Known rows, with every step that occurs:
neza, situpep, lobiv, donepi, fipodu: [ -3   1 -21  19  18  -2  11  11   4  -8  -7  -6 -14  -5 -16  -4  19  -3
 -17  -4   5  10 -15 -12  -7   2  10   6  -7  -6 -26   0 -15   2   2 -12
  -2  18]
niku, donepi, neza, situpep, lobiv, mepaz: [-15  -6  -6  22  -8   3  14  11  -2   8  -1 -11   3 -13 -12   0   5  -8
  -6 -10  -5  37 -28 -11 -22  -9   9   4  -9  -6 -21  -2   9   1   6  -8
   7  17]
niku, donepi, fipodu, kevir, neza: [ -1 -15   0   3  -7   0  -5   2  18  -2 -12  -7  10   1  -7   2   4  -6
   4 -12 -13  16 -21  -9  12 -13   2 -19  11  -8  -5  11  12  -9  13   4
  10  19]
neza, situpep: [ -2  -5 -10  10   2   0   3   8  -1  -5  -3  -3  -6 -11  -2 -10   1 -11
 -10  -9   3   2   0   3  -9   7   6  12  -8   1 -10   1 -11  -8  -3  -7
  -4  10]
donepi, neza, situpep, lobiv, fava: [ -7  -2  -1  24   0  -1   4  12  -6   2  -7 -13  -9 -12  -6   3 -10  -1
 -17   1   8   3 -20  -4 -12  -3   4  -3  -6  -6 -17  -5   9   4   0  -4
  -1  13]
situpep, lobiv, donepi: [ -3   9  -8  12   9   0   7  -4   2   4   8  -2  -9   7 -12   6  19   9
  -5   8   1   7 -16 -23   1  -3   2  -3  -1  -5 -16  -1  -5  11  -2  -4
   2   3]
zuzavo, mepaz, lobiv, donepi, neza, situpep, niku: [ -4 -12  11  16  10  -2  -4  12  -9   2  -7 -15  -9  -7 -16   2  12   7
 -21  -7  -1  22  -8 -12 -13   9   2  17  -6   0 -29 -17  -6  -4  13   7
  12  15]
vobi, lobiv, mepaz: [-12   4 -16   3  -4   5   0   6  -3   7   0 -21   2  10  -9  13  19  -7
   4  12   3   2   9  -8  -7  -8   8   4  -3  -5  -7  -1  -1  13  -1   5
   1  12]
vobi, lobiv, donepi, fipodu, kevir, niku, situpep: [ -7  -4  -8  -3  17  -6 -11  -5   7  -5 -11 -11  -7  21 -11  10  23   8
   3   1   3  -8 -22 -31  -1  -5   6  -7  -1 -17 -18  10 -18   6   0   0
  11   6]
zuzavo, mepaz, lobiv: [  4  -8   4   1   0   8  -5  11   2   6  -6 -10   4   1 -12   1  18   3
 -13   2  -8  16  13  -4  -2   5  -1   8   3   3 -13  -5   3   0   7  12
   4  17]
donepi, fipodu, kevir, niku, situpep: [ -4 -10   9  -9   6  -7  -6  -4   9  -4 -23   0  -1   8 -11  -6   6   1
   3   1  -9  -2 -17  -6  -1 -11   5 -15  -4 -17  -4  11  -9  -5   0  -5
  11   5]
kevir, neza: [-11  -1  -3  10 -10  -2  -3   5  12   2   6  -7  -3   0  -1   5  -2  -9
  -2  -4  -3  -5  -6 -14  14  -1  -2 -13   6   0  -3   4   1  -3  -2   2
  -2   6]
sekape, zuzavo, mepaz, lobiv: [  3 -14   2  -6  -5  -2  -4   9   6   3   9 -10   7  -1 -16  11  17 -13
 -20 -14 -13  22  -1  -4  -1   7  -5  15  11   6 -13  -9  10   6   6  12
   4  15]
donepi, neza, situpep: [ -5  -9   4  22  -3  -4   1  13  -6  -5  -5  -9  -2 -11   4  -5 -15  -9
 -10  -9   9  10 -19   1  -8   4   5  13  -3   2 -12  -6   2  -8   1  -2
   0   5]
fipodu, donepi, neza, situpep: [ -1 -12   1   9  16  -2  -2   9  -4 -13  -5  -3  -5 -14  -4  -1 -11  -3
  -9 -23  16  13 -28   0 -12   0  11  17   5  -1  -5  -8   7 -13   4   5
  11  13]
fipodu, donepi: [  4  -3  -4 -10  19   2  -3  -3   2  -8   0   4  -3  -4  -8   3   3   6
   0 -14   8   4 -12  -1  -5  -3   7   6   8  -3   5  -2   5  -5   3   8
  10   9]
mepaz, lobiv: [ -2  -4  -9  -6  -3   8  -8   6   2   3  -1  -6   8   5  -5  11  11   0
  -7   3   9   4   7 -10   5   4  -7   4   6   1   0  -3  -2   7  -1  13
   0  13]
vobi, lobiv, donepi: [ -4   3 -18   6  12   0  -6  -1   0  -1   8 -13  -6  15  -3  13  17   7
   1   2  11  -6  -7 -23   2   3   2   7   4  -2 -15  -1  -8  10   1   6
   1   3]
timug, vobi, lobiv, donepi, neza, situpep: [-10  -9 -14  14  15   1  -8  18   1  -7   5 -15 -18  19  11  15  18  -5
  -1   1  13  12 -24 -22 -10  -1  12  17   3   1 -20  -4 -13  12 -10   4
  11   3]
sekape, zuzavo, mepaz, lobiv, donepi, fipodu, kevir: [  9 -20   7  -2   1  -4  -7   2   9  -3   1 -20   6   7 -24  13  21 -10
 -21  -8 -11  22 -11  -9  12  -1   4  13  18  -4 -19 -13  10   2  15  13
  12  22]
niku, situpep, lobiv: [ -8   6   2  -4   3   1   0   2   6   9  -6  13 -11   0  -4   2  21   6
  -4  -6  -5  16 -14 -24 -11  -5  -4  -5 -13  -3  -8  11 -13  17  -4 -11
  11   5]
lobiv, donepi: [  1   4  -3   7   9  -4   2 -11  -1  -1  11  -6  -8   5  -5   5   4   9
  -2   1   4  -2  -7 -14   4   2   6   5   1  -7 -10  -5  -6  -2   4  -3
   0  -4]
neza, situpep, niku, donepi, fipodu, kevir: [ -1 -16   3  -1   7  -3  -3   8  -1  -8 -24   1  -3 -13  -9 -10  10  -3
  -3 -17 -10  18 -15   7 -17  -5   1   0 -12  -3 -10   1  -7  -9  13  -5
  16  18]
mepaz, lobiv, donepi, neza, situpep, niku: [ -9  -7   1  12   7  -1  -6   7  -9  -1  -1 -13  -5  -3  -8  13   6   5
 -15  -6  17   9 -16 -20  -6   9  -4  13  -3  -3 -17 -17 -10   3   6   9
  10  11]
zuzavo, mepaz: [  4  -5  12   4   2   1   2   5   0   3  -6  -4  -3  -4  -8  -9   7   2
  -7  -1 -16  14   7   5  -7   2   5   4  -2   1 -13  -2   5  -7   8  -1
   4   6]
donepi, neza: [ -4  -5  13  12  -5  -4  -1   6  -5   0  -2  -5   4  -1   7   4 -17   0
  -1   0   6   8 -21  -2   0  -2  -1   2   5  -1  -3  -6  12  -1   3   4
   5  -4]
zuzavo, mepaz, lobiv, donepi: [  4  -5   1   5   7   5  -3   2   2   6   3 -13  -2   5 -16   6  20   8
 -15   2  -5  13   8 -16   1   7   4  11   5  -2 -21  -8  -3  -1  10   9
   3  15]

Rows:
[-14 -11  -4  12   1  -7   8   7  -1  -1   1  -2   2  -7  -7  -8 -12  -1
  -3 -16  -7  10 -36  -8 -22   4   2  -2  -8  -9 -19   5  -1 -15  -3  -7
  -2   1]  kevir, niku, donepi, neza, situpep
[  5  -5   2  -3   3   7  -7   4   0   9  -8 -17  -3  -3 -17   8   9  11
 -17   7  -7   0  21   0  -4   3   0  -4   1  -7 -12  -7   9   1  11  13
   0  20]  zuzavo, mepaz, lobiv, fava
[ -4  -5   2  26   6  -7   3   0  -6  -4   6 -12 -10  -4   0   1 -10  -1
 -11  -8  12   6 -24 -14  -2   6  11  15  -1  -4 -20 -10  -5  -9   5  -5
   2   0]  lobiv, donepi, neza, situpep
[-10   0   3   8   3  -2  -6  -4  18   5  -9  -2 -13   9 -13   9  25   3
  -4  -3  -6  11 -27 -40  12 -14   3 -16  -1 -13 -17  10 -13  11   3  -8
  17  15]  niku, situpep, lobiv, donepi, fipodu, kevir, neza
[ -7  -5  -5  18  -1   1   5   8  -1   6  -3  -7  -3 -15  -7   3  -6   5
 -11 -13  -2  17 -30  -8 -19  -4   1  -5  -6  -7 -19   1  13   1   8  -4
   2  17]  niku, donepi, neza, situpep, lobiv, fava
[ -6 -15   6   9   0  -6  -9  11   9  -9 -24 -11  -5  -5 -10  -5   5 -14
  -4  -5  -6   0 -11   1   8  -9   3 -12  -2  -5  -8   0  -5  -8   7   0
  13  20]  donepi, fipodu, kevir, neza, situpep, niku
[ -3 -19  -7  10  -5   0  -4   8  17  -5 -14  -8   6  -6  -8  -5   6 -14
  -3 -19 -11  18 -21  -6   5  -8   6 -10   5  -6 -12  11   4 -15  12   0
   7  26]  niku, donepi, fipodu, kevir, neza, situpep
[  6  -8  -3   4  15   3  -1   8   6  -1  -8 -15  -2   3 -19   7  19   8
 -17   0  -3  15   6 -11   3   5   5   7   7  -7 -23  -8  -2  -2  16   7
   3  19]  zuzavo, mepaz, lobiv, donepi, fipodu
[ -4  -1  -5  19   3  -1  -1   1  15   0  -6 -12  -6  12 -17   8  19  -1
  -5  10  -3   5 -25 -27  21 -14   5 -18   9 -11 -17   2   1   7   3  -1
   8  18]  situpep, lobiv, donepi, fipodu, kevir, neza
[  0 -11  14 -12   7  -4  -6   0   0  -3 -22   6   3  -4  -8   0   8   9
   7 -11 -14  18 -17   4 -10 -12  -5 -14  -6  -5  -1   0   4   0  17   3
  22   8]  situpep, niku, donepi, fipodu, kevir
[ -9  -6  18  -1   2  -7  -1   4  -8   3  -7   6   1 -10   1   4  -7  12
   5 -16  -8  22 -29  -3 -19  -3 -12  -6  -8   1  -4  -6   8   3  13   3
  19  -4]  situpep, niku, donepi, neza
[ -1  -9  -9   0   8   0  -8  -5   7  -3  -6 -16   4  19 -21  11  14   5
  -6  12   7  -6 -11 -20  11  -3   3  -6   9 -18 -12  -4  -7  -2   1  11
   3  15]  mepaz, lobiv, donepi, fipodu, kevir, niku
[ -9  -8  -4  20  -4   2   7  14   0   1  -2   0   3 -12  -3  -4   2  -2
  -8 -17  -3  32 -37 -12 -17  -1  -1   4  -4   1 -20   4   8   0   4  -4
   5  14]  niku, donepi, neza, situpep, lobiv
[ -5 -10  -7  -3  15  -5   5  14  -1  -8 -18   5  -8 -20  -8  -7   8   0
  -7 -25  -7  18 -12   7 -25   3  -2   2 -16  -1 -14   1 -12  -6  13  -9
   8  13]  neza, situpep, niku, donepi, fipodu
[ -6  -4   1   3   7  -5   1   9  -9  -5 -10   2 -12 -15  -4  -8   5  -3
  -8 -12  -1   2   0   7 -19   6  -1   7 -18   4  -8  -5 -16  -3   0  -7
   7   7]  neza, situpep, niku
[  3  -5 -10  20  10   0   4   5   5  -6 -12 -11  -9   1 -18  -6  21  -6
 -13   3   3  11 -18 -12   2  -6  13   3  -3  -8 -23   0 -10  -1   2  -8
   6  23]  neza, situpep, lobiv, donepi, fipodu, kevir
[  1 -10  11  14   4   2  -4   5  -2   6   1 -18   1   3 -12   8   9   9
 -16   2   1  20  -7 -17   1   5   3  12   8  -3 -23 -12   7  -2  13  13
   7  12]  zuzavo, mepaz, lobiv, donepi, neza
[ -6 -13   0  15  -4  -1   4  10  -1  -1  -2  -2   5 -14   3  -4  -9  -4
  -6 -23   0  28 -29  -4 -16   3   2   9  -3   1 -15   2   7 -10   9  -3
   4   8]  niku, donepi, neza, situpep
[  0 -11  -5  21   4  -5  -5  -1  12  -8  -6 -19  -9   3 -12   0   5 -11
  -9  -3   2  -1 -15 -15  18  -5  15  -3   7 -12 -18  -1  -8 -13   8  -3
   5  18]  lobiv, donepi, fipodu, kevir, neza, situpep
[  0   7 -13  10  17  -2   9   3   6  -3  -5  -2 -10   6 -16   7  18  10
  -8   6   2   8 -17 -18   2  -5   4  -7   1  -8 -18  -1  -4  10   5  -7
   3   9]  situpep, lobiv, donepi, fipodu
[ -6  -5   5  -4   7  -4  -2   1  10  -1 -23   2  -3  11 -17  -4  17   2
   0   6 -11   4 -24 -14  -3 -15   2 -20  -6 -18  -9  12  -8   4  -4  -7
  14  11]  donepi, fipodu, kevir, niku, situpep, lobiv
[ -1   1   6   0  10  -2  -3  -8  10   3 -13   3 -12   8 -12   5  26   9
  -4  -1  -3  16 -24 -30   2 -13   5  -7  -6 -13 -14   8 -13  13   4 -10
  19  11]  niku, situpep, lobiv, donepi, fipodu, kevir
[ -7  -8  -3  -1   7  -3   3   7  -5  -2  -7   6  -8 -18  -5  -8   8   0
  -5 -23  -8  16 -10   2 -26   6  -3   6 -18   3 -11   1 -12  -5   7  -7
   8   8]  neza, situpep, niku, donepi
[ -4 -10   2  15   9  -9  -6  -1   6  -9 -12 -15 -15  -1 -14   2   8  -5
  -7  -4  -1  -2 -17 -12  11  -5   8  -7  -1 -10 -17  -6 -13  -9  10  -3
  12  15]  lobiv, donepi, fipodu, kevir, neza, situpep, niku
[ -8  -4  10  20  10 -10   1   1 -12  -5   0  -9 -15  -8  -3   3  -7   5
  -9 -10   9   7 -26 -11 -11   5   4  12  -9  -3 -19 -15  -9  -5   7  -6
  11  -4]  lobiv, donepi, neza, situpep, niku
[  2 -15   5  12   1   3 -10   5  15   2  -8 -24   1  10 -22   7  20  -1
 -13   4  -8  12  -1 -21  21  -4   7  -4  15  -9 -22  -4   3  -5  14  14
  10  28]  zuzavo, mepaz, lobiv, donepi, fipodu, kevir, neza
[ -3   4 -16  12   6   3   5   7  -1   2  -6  -8 -14 -11 -13  -1   6  -1
 -17   3   2  -5   0  -2 -13  -1   5  -5 -12  -6 -15   1  -4   6  -3  -8
  -7  19]  neza, situpep, lobiv, fava
[ -2  -4   6  -2  13 -10  -4 -15   8  -4 -10  -5 -10  12 -15   2   9   8
   1   0  -4  -5 -22 -21   2  -7  10 -10  -3 -22 -14   5 -16  -5   4  -8
  12   1]  lobiv, donepi, fipodu, kevir, niku, situpep
[-14   1   1 -10   6  -8   1  -6   3   3  -1   8  -9   3  -6  -4   4   6
   1  -7  -9  -7 -14 -17 -15   2  -2 -10 -15 -12  -7  11 -19   0 -10 -11
   2  -9]  kevir, niku, situpep
[-10  -3  -8  -4   3  -4   7  -4   4   2   5   3   4   2 -11  -4   1   7
   5  -8 -14   1 -20  -9 -16   2  -2 -13  -6 -10  -9  10  -2  -9  -3  -5
  -3  -3]  kevir, niku, donepi
[  7 -14   4  -5   1   1  -3  -1   9  -3 -16  -2  12   2  -6  -3   6   1
   6 -10 -10  20 -17   1   2 -12   3  -9   7  -7  -3   7  10  -7  15   3
  12  14]  niku, donepi, fipodu, kevir
[-13  -2   3  -1   1  -3   4  -2   7   5 -22  -9  -3  10 -26   0  20  -3
   1  13 -14   8 -17 -13  -7 -24  11 -20 -12 -24  -9   7  -7   5  -3 -11
  15  14]  donepi, fipodu, kevir, niku, situpep, lobiv, mepaz
[-15  -3 -10  15   4  -5   9   5  -2   5  -1  -7  -5  -8 -16  -2  -8   7
  -9  -5  -8   2 -36 -12 -27  -2   0 -18 -11 -17 -23   6   6  -5  -3  -8
  -4   8]  kevir, niku, donepi, neza, situpep, lobiv, fava
[ -4   4 -17  20  10   1   9   4   0  -1   4  -5 -14  -3 -13  -5  18  -3
 -15  -3   4   8 -14 -17  -8   4   8   9  -9  -2 -24  -1 -15   2  -4 -11
  -2  13]  neza, situpep, lobiv, donepi
[  4 -10   2  -8  -3  -2  -6   3   4   6   8 -17   1  -4 -20  17  10  -5
 -24  -9 -12   7   7   1  -3   4  -5   6  10  -2 -13 -12  16   8  11  13
   1  18]  sekape, zuzavo, mepaz, lobiv, fava
[ -4 -11   8  -3  -8  -2  -4 -12   4   4  -1  -3  10  10 -11  -7   3   1
  10   2 -16   2 -24  -7  -3 -10   2 -15   0 -12  -2   9   5 -11  -3   3
   7   4]  fipodu, kevir, niku, donepi
